Each row was made from one small tree. Brackets hold a mark, then the marks that hang from it, in the order of their numbers. Every link used is in the known rows. Write each row's tree.
Known rows:
(z649 z76): [-12.0  -5.7  -9.8  -0.6  28.5  14.2   5.9  18.2 -28.8   1.1 -13.9 -12.0
  -9.1 -21.8 -19.8   6.9 -18.9  -2.7  29.3  11.4 -10.7]
(z892 z649): [  4.7 -18.8  -4.7  22.0  -8.6   1.1 -16.4 -11.9  11.6 -12.3  13.4 -15.2
  10.0  14.2  24.4   2.9 -18.5  -0.8  -4.5  20.9 -13.3]
(z892 (z649 z76)): [ -3.9 -20.0 -12.8  21.9  12.7  10.6 -13.4   3.2 -11.2  -9.0   1.3 -24.6
   4.5  -0.3  10.3   8.6 -33.0  -1.5  22.1  34.7 -20.8]
(z892 z598): [  0.0   1.5  18.3   9.9  -5.4  -0.9  10.1  22.8 -11.9  -7.5   7.9   1.7
 -15.8 -14.1  18.9   2.0   1.1 -11.3  13.8 -10.5  16.3]
(z724 z598): [ -3.1  -9.3  18.1 -11.6 -13.7  24.1   4.2   2.1  -1.6  -8.9  16.3   3.2
  -4.7   7.0 -36.3   2.2   1.7   7.6   4.0  34.5   8.8]
(z724 z287 (z649 (z76 z598))): [-69.5  -4.2 -17.8  -4.0  17.9  14.4  15.2  44.2 -25.2  18.2 -15.6   5.8
  28.6 -19.7  -9.2  30.5 -16.1  -8.0  24.6  20.8  35.2]
(z598 z649): [  5.4   3.5   5.3   3.6  -9.5  34.0 -10.8   5.0  24.6  -7.0  -8.0  -0.1
  22.9 -10.6   4.8  -3.8  11.4 -29.9  18.8   2.9 -16.4]
(z724 z287 z598 z649): [-47.7  -8.7   4.9 -24.0 -24.4  33.5  11.6  19.4  -5.7  23.4  13.6  17.9
  13.6   7.4 -35.4  23.7 -10.2   8.0   5.1  57.9  43.0]
(z287 z598 (z649 z76)): [-18.2   5.4 -20.6 -29.2  31.4  11.7 -19.4  27.3 -18.1   4.7  -2.1  16.8
 -33.8   7.4  34.0 -29.8 -20.7   4.8  26.5  -9.8 -38.5]
(z724 (z287 z76 z892) (z598 z649)): [-18.8  -1.9  12.1  -4.9  -1.4   9.7 -17.2  14.9   4.3 -24.4  39.9  24.9
  12.9   9.9  -8.7  -1.7  19.8  -4.2  60.1  85.3 -13.2]
(z76 (z892 z649)): [  8.1 -11.7  -7.1  23.3   5.0  12.5 -38.8  -6.1  -0.3 -17.1   6.6  -5.1
  11.3  31.9  24.3  -4.3 -17.0  -4.0 -18.6   1.5   7.4]
(z724 z287): [-20.6   0.2 -16.6  -6.0  -0.1   8.6 -11.8  13.9   8.2 -11.9  14.6  20.7
   9.7   6.9  -5.1   4.0 -17.5  12.3  14.2  27.8  14.6]
(z287 z76 z892): [  1.1   7.3   6.3   6.1  23.5 -67.2  -2.4  -0.1 -23.0   0.1  19.0  -3.2
 -16.2   9.2  35.3  -4.3  32.8  -0.5  31.0  24.2 -31.8]
(z76 z892): [  4.8   3.4  -3.2   4.3  13.2  12.0 -26.1   3.5  -9.1  -7.2  -2.9   6.0
   1.7  18.3   6.8  -6.0  -4.8  -2.3 -16.0 -16.4  18.5]
(z724 z649): [-25.9   3.2   1.9  -7.8 -13.2  -2.4  18.7   6.4 -12.9  41.5 -13.7  -7.3
   9.7  -3.7   6.3  16.3   8.3 -14.3 -13.0  -2.5  15.3]
(z892 (z598 (z649 z76))): [ -1.4   2.1  15.5  11.6   5.6  35.2   2.2  36.9 -13.5 -15.0  -7.8  -5.1
  -4.9 -35.5  11.5   4.5  -4.1 -40.9  47.7   1.3  -1.5]
(z598 (z649 z76)): [ -2.3  -0.5  -3.2   5.3  13.6  43.7  -6.1  18.8  -1.7  -2.4 -17.9  -8.7
  19.7 -25.6  -8.4   2.7  -3.0 -33.5  40.7  14.5 -24.5]
(z724 (z287 z598 (z649 z76))): [-33.6   4.1 -30.6 -29.9  25.5  16.7 -28.9  34.8  -6.1  -4.3  11.3  36.3
 -18.4  13.2  23.0 -17.3 -32.9  16.6  35.6  18.7 -16.4]
(z287 z598 z649): [ -9.0  10.0 -10.4 -26.9   8.3   0.7 -22.1  15.2   6.9   4.5  11.6  24.2
 -30.0  23.8  48.2 -34.9  -3.6   6.3   1.4 -22.7 -30.9]
(z287 z76 z598 z649 z892): [ -7.3  19.2  -2.2 -23.2  34.8 -69.2 -26.5  14.6 -18.1   1.8  28.4  26.4
 -42.5  33.6  84.1 -40.2  29.1   6.7  34.4   4.9 -60.7]
(z724 (z287 z598)): [-12.8   2.9 -24.3 -27.0  -1.0   2.3 -12.6   6.5  -1.9  -9.9  14.5  39.2
  -0.3  24.4  25.6  -7.8 -26.1  31.0  22.6  28.9  -0.9]
(z287 z649 z892): [-12.0  11.7  -9.1  -0.2  25.5 -29.2 -31.7  26.1   1.6   4.0  24.6 -13.3
 -23.8  14.0  27.0 -26.0  15.8 -22.6  15.3 -21.8 -33.3]

Write each row's tree:
[-13.4  -7.4  -5.0  37.7  11.6   4.3 -31.8  11.7   4.2 -38.6   5.8 -11.9
  30.9  23.0  32.7  -3.8  -5.5 -15.9 -15.3 -19.9  28.6] | (z76 z598 (z892 z649))
[-64.7   0.5  -0.5  -0.1   2.7 -20.8  15.7  20.7  -8.1  14.8  -4.5  24.7
  26.0  -5.1  25.0  24.1  19.2  -1.7   9.1  24.8  38.9] | (z724 (z287 (z76 z598)) z649)
[-42.1  -5.3   9.0 -12.5   7.7  16.6 -24.2  24.7  14.9 -21.7  36.0  38.6
 -16.4  12.5 -13.0  -6.4   6.2  14.2  17.3  58.7  11.5] | (z724 (z287 z76 z649) z598)
[-16.5 -19.8  -5.6  31.5  17.5   5.0  -7.4  10.6 -10.4 -24.0  -1.1 -26.8
  15.7  -5.1  13.2   7.0 -22.4 -10.9  20.6  18.1  -8.8] | (z892 (z649 (z76 z598)))
[ 14.7  -4.1 -23.4  -6.5  16.8 -37.0 -14.2   2.0 -35.9  -4.8  21.8  -8.8
 -14.7  33.1  56.4 -19.1 -23.9  15.1  55.2  33.9 -58.5] | (z287 z598 (z892 (z649 z76)))
[ 11.3   7.4  13.7  14.9   1.6  32.1 -27.2  24.5  -4.3 -16.7  -0.3   8.0
   2.3   1.2  23.7  -6.6   2.5 -34.6   6.9 -22.0  24.5] | (z76 (z892 (z598 z649)))
[  1.9   1.1  -7.4  10.5  21.3  53.9 -24.0  21.8  -5.7  -8.0 -22.2  -3.8
  18.5 -17.4  -6.9   0.3  -6.9 -38.2  32.8   4.6 -11.6] | (z598 (z649 (z76 z892)))
[-17.6   5.0 -10.3   0.1  22.5 -44.1 -14.0  12.4  -9.8 -13.3  27.7  20.5
  -4.9  14.7  22.7  -0.9  10.3  11.4  38.4  46.0  -8.9] | (z724 (z287 z76 z892))
[-27.3   7.2 -26.2 -28.7   7.8   9.1 -28.6  23.4  14.9  -7.0  23.2  42.8
 -14.5  26.5  35.6 -23.0 -22.2  18.4  16.7   9.5  -5.3] | (z724 (z287 z598 z649))
[-13.2   7.1   4.9  23.8  10.6  32.0 -27.6  22.7  10.7 -35.1  -9.0   1.5
  42.1  -0.4  15.4  -3.5  20.8 -39.7   1.8 -35.3  24.6] | (z76 (z598 z649) z892)
[-44.7   6.8   3.6  -2.5   3.4 -47.2   9.1  33.0 -29.4  24.7  18.3  15.8
  -6.8   0.5  40.4  19.3  16.8  -7.6  33.3  36.7  16.7] | (z724 (z287 z76 (z892 z598)) z649)
[-38.4  -4.1   0.5 -20.1   0.7  41.6 -28.1  29.8  21.2 -16.8  35.3  26.8
  -8.8  15.3 -30.9  -7.3 -12.9   8.1  13.8  44.7  18.0] | (z724 (z287 z649) z598)
[-11.8   4.9 -24.8 -25.1   6.9  32.1 -14.6  20.5  -1.1 -12.8   5.2  34.5
  12.1   5.0  19.8  -6.0 -28.1  11.5  47.5  36.9 -17.1] | (z724 (z287 (z598 (z649 z76))))
[ 10.2  -6.6   7.1  28.4  -1.8   9.9 -32.2  11.7 -10.2 -23.1  11.9  -6.1
  -3.2  21.3  40.3  -2.8 -16.3 -13.1  -9.3  -8.3  26.7] | (z76 (z892 z598 z649))
[-42.6   1.8 -33.5 -30.8  16.4  20.0  -7.3  29.2 -40.1  31.6 -15.3  30.3
   4.8  14.0  21.5  12.8 -35.5  13.8  22.6  27.4  20.0] | (z724 (z287 z598) (z649 (z76 z892)))
[-18.6  -5.8  -2.4 -15.0  -2.4   7.4 -13.3  19.2  -6.5 -15.7  43.9  13.5
  -2.2  20.3 -34.0  -2.3  -8.8  17.4  36.4  66.8   7.7] | (z724 (z287 z892) z598)
[ -5.0   9.2 -26.0 -25.4   7.4 -25.8 -17.0  11.4 -13.3  -6.8  30.3  28.5
  -5.4  31.6  34.7 -13.2 -16.2  27.1  41.5  31.5 -20.6] | (z724 (z287 z598 z892))
[-48.8  -1.8  -1.6   1.5  13.9   4.6  29.3  28.0 -35.4  29.0 -31.0 -18.6
  18.9 -27.3  -3.3  22.3   2.7 -23.5  11.8  -7.5  19.4] | (z724 (z649 (z76 z598)))
[-42.2   2.2  -4.2   5.5  41.5  15.1 -12.9  45.2  -5.6 -11.4  -4.3  -8.6
  -8.5 -20.1   1.6  -9.4  -2.9 -25.1  17.9 -28.0  -7.5] | (z287 (z649 (z76 z598)))
[  6.3   4.0  -9.4 -21.2   5.5  27.8  -4.9   7.2 -11.6   1.2 -11.3  16.8
   1.2   0.4  27.3 -14.4 -14.3  -4.2  45.4  13.4 -38.8] | (z287 (z598 (z649 z76)))
[-20.4  -8.5   4.5 -11.9 -18.7  63.8 -14.6  15.9  23.7 -21.2  24.8  25.0
  24.5   1.6 -36.9   4.9  -7.6  -3.1  34.1  63.1  13.6] | (z724 z287 (z598 z649))
[ -2.7 -18.0   6.4  30.6   6.1  10.1  -4.6  24.8 -26.6 -18.8   8.5 -22.3
 -12.8 -11.6  28.0   8.5 -31.0 -15.7  33.6  21.3  -0.6] | (z892 z598 (z649 z76))
[ 12.5  -6.9   8.6  28.0  -0.7 -36.5 -13.4  15.6 -16.9 -14.7  34.9 -25.8
 -13.4  14.4  46.4  -5.5  -1.6 -15.9  33.7  11.3 -16.9] | (z287 (z892 z598 z649))
[-20.7   6.0 -13.1  -1.4  46.8 -17.2 -30.7  40.6 -21.8   6.7  12.3 -20.2
 -30.4  -3.8  10.8 -21.4  -0.4 -24.0  39.0 -10.5 -41.5] | (z287 (z649 z76) z892)
[-47.1   6.1 -22.6   0.7  42.5  -7.6 -28.9  53.6  -9.1 -17.4  24.5   1.3
  -5.3  -0.1   3.2 -10.4 -10.5 -12.1  45.1   7.7  -7.9] | (z724 (z287 (z649 (z76 z598)) z892))
[ -1.2  -7.6  14.1  -4.8   4.9  67.4 -14.7  15.1  -8.9 -17.1  -0.5  -1.7
  14.2  -7.9 -43.2   2.5  -6.1 -18.3  30.5  38.4  -1.3] | (z724 (z598 (z649 (z76 z892))))
[-18.8  -3.5  -3.1 -11.0   6.8  43.1 -19.4  32.6  -7.0 -20.4  28.2   4.4
  14.4  -2.6 -39.0   1.4 -11.1  -7.5  70.3  78.6 -11.3] | (z724 (z287 z892) (z598 (z649 z76)))
[-19.2   2.0   2.9   8.3  11.4  10.3 -28.4  25.8   2.9 -24.4  10.7  36.8
   6.4   2.4  32.0   2.7   5.1  -6.0  26.9  27.6  21.4] | (z724 (z287 (z76 (z892 (z598 z649)))))
